Every row comes from one small tree of marks. The marks that hang from a mark follow it in brackets, in the order of their numbers. Every link used is in the known rows. Which tree was each row made from?
Known rows
J414[J502 J739[J391 J537]]: [ 59 -52  10 -14  40  25  23 -16 -30 -11 -13  62 -53 -69  -4  -7   8   2
 -31 -25  -9 -55  14  -6  20  16  -6  31   4 -20  11 -15  55 -33   0]
J948[J537 J734[J502[J414]]]: [-11 -47 -27 -31 -15   8  28  -8  23 -23  -8 -22 -21 -22 -22  -7   6  40
   0  -2 -24 -19 -21  22  28 -12 -15  27   1 -41   6 -48  19  24  -1]
J502[J734]: [ -1   4  -2 -10   5   0 -21  -1   3  17  -6  -4 -17   0  -9 -18   0  28
   4  12  -8 -23  11   3   4   4   6  12  -5 -16  -8 -22  -2  29  -3]
J391[J739 J957]: [  3  12 -14  28  28   9   2  -6  -5  12 -23  -1  -6 -22  -8 -22 -13  18
  18  -5  13   4   2  25  14  44  10   7 -50  14  -6   5  -1   2  16]
J982[J739[J391[J957] J537]]: [ 59 -28   9  24  41   8  27 -15  -6  -8  -8  53 -46 -46 -21 -15  31  22
 -17 -29   6   1 -14  23  -2  39   0  34 -19  -2  16  -2   9 -26  -7]
J414[J502 J739[J537]]: [ 38 -31 -11 -16  30  14   1  -3 -18 -10 -28  41 -32 -59   4   2   4   1
 -31 -17 -22 -46  14   0  23  19 -19  28 -13 -24 -15 -19  54 -17  30]
J982[J739[J414 J537 J734[J948]]]: [ 43  -9   2 -41  23  14  10 -23  -7 -12 -15  19 -57 -68 -69 -31  28  42
 -45 -34  10 -19  -7  16  -6  25 -36   9   4 -33  21 -55  29  18  13]
J537[J948[J734[J502 J739]]]: [ -5 -22 -54 -11 -12  13 -19  25  25   3  -9   3 -51  -9 -13  -4  -8  44
  54  -2 -23   4 -19  -3   3 -14   1 -34 -19  -5  32 -26 -23 -35  34]
J502[J414 J734[J739 J948[J537]]]: [ -2 -26  -7 -60  13  20  17  -1  26  -9 -20  -7 -60 -22 -43   7  -8  75
  -6   0 -25 -21   1 -17  14  30 -22 -11  -2 -39   9 -63  19  19  -3]
J502[J414 J734[J948[J537]]]: [-10 -23   8 -57   5   5  11 -18   9 -14  -2 -12 -48 -19 -34  -9   1  61
 -15  -1 -20 -34   0  -3  11  19 -18   9   9 -44   7 -58  26  51 -11]
J414[J739]: [ 23   6  -5  -9  13   8   4   8  -4  13   0  -1 -11 -11 -21  -1  11  12
 -18 -12 -10 -14   4 -10  10  11 -12  -6  -9   1 -12   3  17 -23  17]
J739[J537]: [ 17 -10  -4   0   6   3  12  -5  12 -19   4   9  -6 -23  11  14   7  -4
 -29  -6  -9 -19  -2  10   8  10  -8  26   4 -25   9  -7  12   1   9]
J502[J414 J734[J739[J537 J982]]]: [  0  -4  13 -38  32  41  -4  -7  15  20 -23 -12 -55 -35 -19   4  34  61
 -22 -15 -10 -30  19   8   9  17 -24  25  -6 -64  12 -65   2  26   9]
J537[J948[J734]]: [-12  16 -24  -8 -14  -9 -18   3  -3  -5  16 -19 -12  -9   2 -22  11  26
  28  12   3  -9 -16  20 -12 -26   8 -42 -12 -23  19 -10 -11  23  24]
J391[J739[J734] J957[J514]]: [ 18 -10  -6   4  26   3 -16  10 -26  42 -34   9 -15 -36  -6 -16 -14  41
   5 -12  20  20  -3  32   5  37   1   5 -34  -1 -12 -32 -11  31  19]
J734[J502 J739[J414] J948]: [  8 -30 -15 -20  10  11  12   6  19  -2 -11  26 -88 -20 -46   0 -20  35
  20 -36 -26   7  -2 -23   2  29 -15  -3  14  18  42 -44 -18 -46   7]
J391[J739[J414 J537 J982] J957]: [  7  22  22   4  49   7  21 -35 -16  10 -23  -4 -36 -62  -5 -32  23  27
 -14 -40  21  -8  13  48  10  61   2  43 -44 -30  19 -33   3  32  26]
J502[J734[J739[J414] J948]]: [  0   2  -4 -32  21   6  -1  -4  15  14 -16   1 -73 -25 -48 -23 -15  60
   3 -13 -14 -17  16 -15  -1  31  -2 -17   2 -10  23 -57 -14  14   5]
J948[J537 J734[J502]]: [  8 -54 -30 -22 -24 -14  19 -10  19 -18  -5  -1 -16 -28   0  -8  -3  33
  25   7 -30  -6 -14  15  11 -16  -5  20  -7 -33   9 -21  13   3   5]
J734[J739[J414] J948]: [  1  -1   0 -23  18   8  17   2  15  -7  -8   5 -54 -23 -39  -4 -17  32
   4 -26  -7   9   1 -17  -7  32  -9 -27   8   8  28 -34 -10 -17   8]
J734[J948]: [  7  -8  -1 -13   0  -3  -1  -7  -6 -16  14  15 -33 -14 -15 -11  -6  10
  10 -11 -11  11  -8 -12 -21  11 -13 -23  14   1  18  -3   1 -14  -6]
J391[J739[J414 J734 J982] J957]: [  7  17  21 -11  41  30  -3 -44 -29  43 -40 -16 -39 -51 -29 -59  19  48
   5 -20  49  -6  26  50  -2  38   4  19 -52 -24  12 -53   4  53  15]
J391[J957[J514]]: [ 11 -13   5  16   8 -28  -3  18 -15  22  -5  20 -18   0  33   6  -4  17
   4 -17 -12  46 -12  21  -7  29   1   3 -10  14  -5 -10 -31  16   6]
J739[J391 J537 J982]: [ 35 -26  44 -16  27  13  30 -36 -16  -6  14  30 -42 -47  12  -5  36   6
 -12 -25  10 -12   8   7 -21   1   0  26  18 -39  40 -10  11  -9 -18]
J739[J391 J414 J537]: [ 27 -15  35  -7  31   7  53 -30  -3 -22  14  18 -43 -46 -13  -3  13   3
 -41 -31  11 -40   5  18  15  18  15  34  27 -21  41 -34   5  12 -16]
J957[J514]: [  6  -9   9 -11   3 -28   3  24 -16  18   3  10  -2   1  21  18  -3   8
   3 -23 -11  29 -11  -4  -4   6  -5  -7  22   6  -5 -13 -19  11   9]
J414[J502[J734] J739[J537[J948]]]: [ 25 -12 -18 -37  30   7 -31   4 -22   5 -18  36 -69 -47  -3 -15   9  41
 -15 -10 -21 -79  12   2  29  16   0  13 -27 -42   2 -46  47  16  45]
J414[J502]: [  0 -27  -8  -7  10   6 -17  -4 -24  -3 -29  29 -18 -21  13 -12 -10  -5
  14  -1  -4 -18  15  -2   9  -4  -1  10 -11   4 -10 -16  27   1   1]

Write each row's tree
[ 56 -72 -15  30  27  31  29  -2  24  -7 -17  70 -82 -37  -2  20  -4  25
   7 -21 -25   2  -7  10  15  42   8  42 -13   0  47 -22 -15 -67  -7] -> J734[J502 J739[J391[J957] J537]]
[  3  -3  -4 -11  44  11  20 -17 -23  -9 -44  12 -22 -72 -12 -19 -13  10
 -20 -39   9 -56  15  17  44  37   6  40 -27 -15   1 -44  42  25  30] -> J391[J739[J414[J502] J537]]
[-18  27   5 -37   6   7  -3 -10  -1  20 -10 -29 -48 -26 -15 -34  27  58
  37 -17  14   2   0  17 -19 -11  -2 -44 -16 -35  37 -45 -23  22  34] -> J537[J948[J734[J739[J414 J982]]]]
[ 36 -49   3 -32   1  31 -11 -26 -10   9 -18  27 -58 -45  -1  -7  29  25
 -10 -15  -2  -9   8  18 -14  -7 -19  51   2 -55  30 -49  15  -4   7] -> J739[J537 J734[J502] J982]
[  3 -17  39 -36  42  49  11 -16  -2  35 -18  -1 -72 -21 -40 -18  30  65
   6 -16  13 -22  22  -5   0  11  -1   7   4 -31  25 -59  -9  12 -26] -> J502[J414 J734[J739[J391 J982]]]
[ -9  12  -9 -30  -3  11 -25   0  -2  19  -7 -14 -37 -21   1 -24  27  49
  52   1   5  18  -4   5 -36 -20  -6 -52 -21 -35  31 -16 -17  -4  33] -> J537[J948[J734[J739[J982]]]]
[-15 -33 -44  -4   0  39   3  18  31   5 -25 -16 -40 -15 -37  -2  -3  49
  18  -9 -26  -4 -14   8  21  -7 -21   3  -2 -18  10 -46 -16 -14   7] -> J948[J734[J502[J414] J739]]
[ 16  -7 -12 -24  21  26 -12 -18 -17   4 -20   3 -34 -46 -46 -30 -15  36
   6  -6  21 -14   5   1  -7  16 -13 -22 -14 -11  13 -22  25   5  11] -> J391[J739[J734[J948]]]
[ 10 -40 -23 -25  21  20 -36   3 -11   6 -39  46 -78 -40 -19 -27 -30  48
  35   2 -27 -21  23 -27  -5  16 -13 -16 -12 -10   3 -45  20 -14   6] -> J414[J502[J734[J739 J948]]]
[ 31 -41   1 -51 -11   7   4 -26  -5 -21 -11  15 -33 -39 -21  -4  -7  37
  -9  10   2  -6  -1   2 -13   3 -19 -11   8 -38  19 -33  38  17  -7] -> J739[J734[J948[J537]]]
[  1   6 -26  -8 -10  -3  -8   0   4 -23  18  -9 -17 -34   9  -5  16  26
   4   1  -5 -26 -20  31  -5 -15   2 -16  -4 -50  28 -15   1  24  33] -> J739[J537[J948[J734]]]
[ 24 -22  32 -27  31  28   0 -22  -6  39 -15  23 -63 -26 -14 -25  19  51
  28  -4   7  -8  28 -14 -18   4   5   0  -6 -23  30 -31 -10 -12 -17] -> J502[J734[J739[J391 J982]]]
[ 21   4  26 -36  37  32  18 -13 -12   4   3 -12 -37 -38 -23   4  52  31
 -52 -39  -6 -26   8  10   8  17 -36  23   4 -52   2 -31  33   5  20] -> J502[J414[J739[J537 J982]]]
[ 59 -23  45 -26  44  18  31 -30 -23   6  15  34 -50 -56  -9  -5  45  15
 -28 -34  -1 -27  11   0 -10  10 -15  24  13 -37  31  -4  27 -33   0] -> J414[J739[J391 J537 J982]]
[ 45 -43 -14 -38  34  11 -18  -9 -20  -7 -18  51 -83 -72 -18 -30  -4  40
 -19 -14 -41 -59  19 -10   8  28 -23  24  -6 -39  -1 -43  56   1  24] -> J414[J502[J734[J948]] J739[J537]]
[ 33  -3  15 -28  42  32  34  -1  -8 -17  26   7 -64 -34 -35  18  40  30
 -48 -33   4 -64 -18   4  27  17   0  -6  17 -28  37 -34  26  -9  14] -> J502[J414[J739[J391 J537[J948]]]]
[ 49 -11  13 -20  31  11  27   0 -11 -11  27  31 -56 -36 -14  11  23  15
 -27 -26   0 -50 -12  -4   9  15   9  -9   7 -20  43 -10  23 -34  22] -> J414[J739[J391 J537[J948]]]
[ 46 -50  27   3  23   7   6  -2 -35  35  -4  46 -48 -26   8  -9   1  32
  -3 -10  18  26  -6  28 -13  13  14   7   7  -2  22 -38 -23  19 -20] -> J739[J391[J957[J514]] J734]
[ 26 -47  42 -37  24  34  18 -44 -29  29  -7  25 -87 -41 -35 -39  28  34
   4 -31  32 -16  16  16  -9 -10   7  39  14 -19  55 -72   2   7 -27] -> J739[J391 J414 J734[J502] J982]
[ 14 -28  -1 -49  -3 -18   1 -20   3 -13  -1  10 -44 -27 -14 -13 -10  50
   6  10 -25 -20   2  -9  -4  12  -8  -1   4 -33  10 -32  22  26  -4] -> J502[J734[J948[J537]]]
[  1  22   0  -3  40   1  33 -13   2  -9 -14 -19  -4 -50 -24  -5  -3  13
 -34 -37  16 -44   2  22  35  42   5  29 -15 -15  10 -27  16  24  27] -> J391[J739[J414 J537]]
[ 10  -3  63 -25  33   8  36 -43 -27  17  13   8 -47 -28 -12 -34  34  16
   5 -35  32  -6  13   5 -15   4  15  11  17  -9  43 -35  -4  17 -25] -> J739[J391 J414 J982]
[ 62 -33  25  14  42 -22  31   8 -22  11  -3  62 -48 -46  -2  -1  27  26
 -16 -48  -4  32 -27  18 -10  45  -7  28   0   4  12  -5  -9 -16   2] -> J982[J739[J391[J957[J514]] J537]]
[ 26  -5 -16 -12  25  33   0 -13  -2   1 -28   0  -6 -58 -24  -5  -2  25
 -32  -2  21 -42   7  26  21  16  -7  21 -24 -37   6 -28  31  19  28] -> J391[J739[J537 J734]]
[-20  10  21 -35  52   9 -15 -36 -42  42 -53  -4 -50 -57 -21 -70   5  47
  23 -31  24 -52  42  14  17  24   7  33 -41 -22  -8 -65  30  61  18] -> J391[J739[J414[J502[J734]] J982]]
[ 11 -31  29 -21  36   8   9 -30 -32  15 -21  35 -69 -41 -19 -49  -7  31
  -1 -14  10 -63  29   9  22   4  28  33   2 -10  13 -64  20  46 -22] -> J739[J391 J414[J502[J734]]]
[ 23 -23 -20 -18  29  28  21 -17   2   6 -34   0 -43 -61 -45 -11  -5  33
 -31 -33  14 -53   6  28  39  30   0  53 -19 -25  25 -66  23  17  25] -> J391[J739[J414 J537 J734[J502]]]
[ 16  -1  13 -40  27  30 -17 -34 -32  19 -18   1 -49 -57 -41 -47  10  42
  22 -17  31  -1  14   4 -37  10 -24 -19 -18 -24  21 -29  23   9   8] -> J391[J739[J734[J948] J982]]
[ 49 -40   1  24  30  28  30  -8  16  -9 -13  50 -53 -39   6  17   2  21
 -11  -8  -5   0   0  12   6  41  10  19 -13  -7  36  -9  -7 -42  -9] -> J734[J739[J391[J957] J537]]
[ 38 -55  40 -58  20  11  40 -36  -8 -10  -3  38 -75 -49 -13  -3  12  46
  31 -21  -5  23   6 -35 -32  19 -17 -23  18 -21  54 -19  19 -46 -26] -> J734[J739[J391 J982] J948[J537]]
[ 41 -30  34 -18  32  33  33 -22   3   2  -5  35 -52 -48   3  12  27  21
  -1 -24   4  -1  12 -10 -17  13  -9  13  12 -33  46 -12   6 -39  -7] -> J734[J739[J391 J537 J982]]
[-11 -17 -39  -7 -20  -4 -20  11   2  -1  12  -1 -43  -8  -4 -16   4  28
  44   3 -20 -11 -22  12   0 -24   9 -15 -11 -13  33 -20 -17  -3  25] -> J537[J948[J734[J502]]]
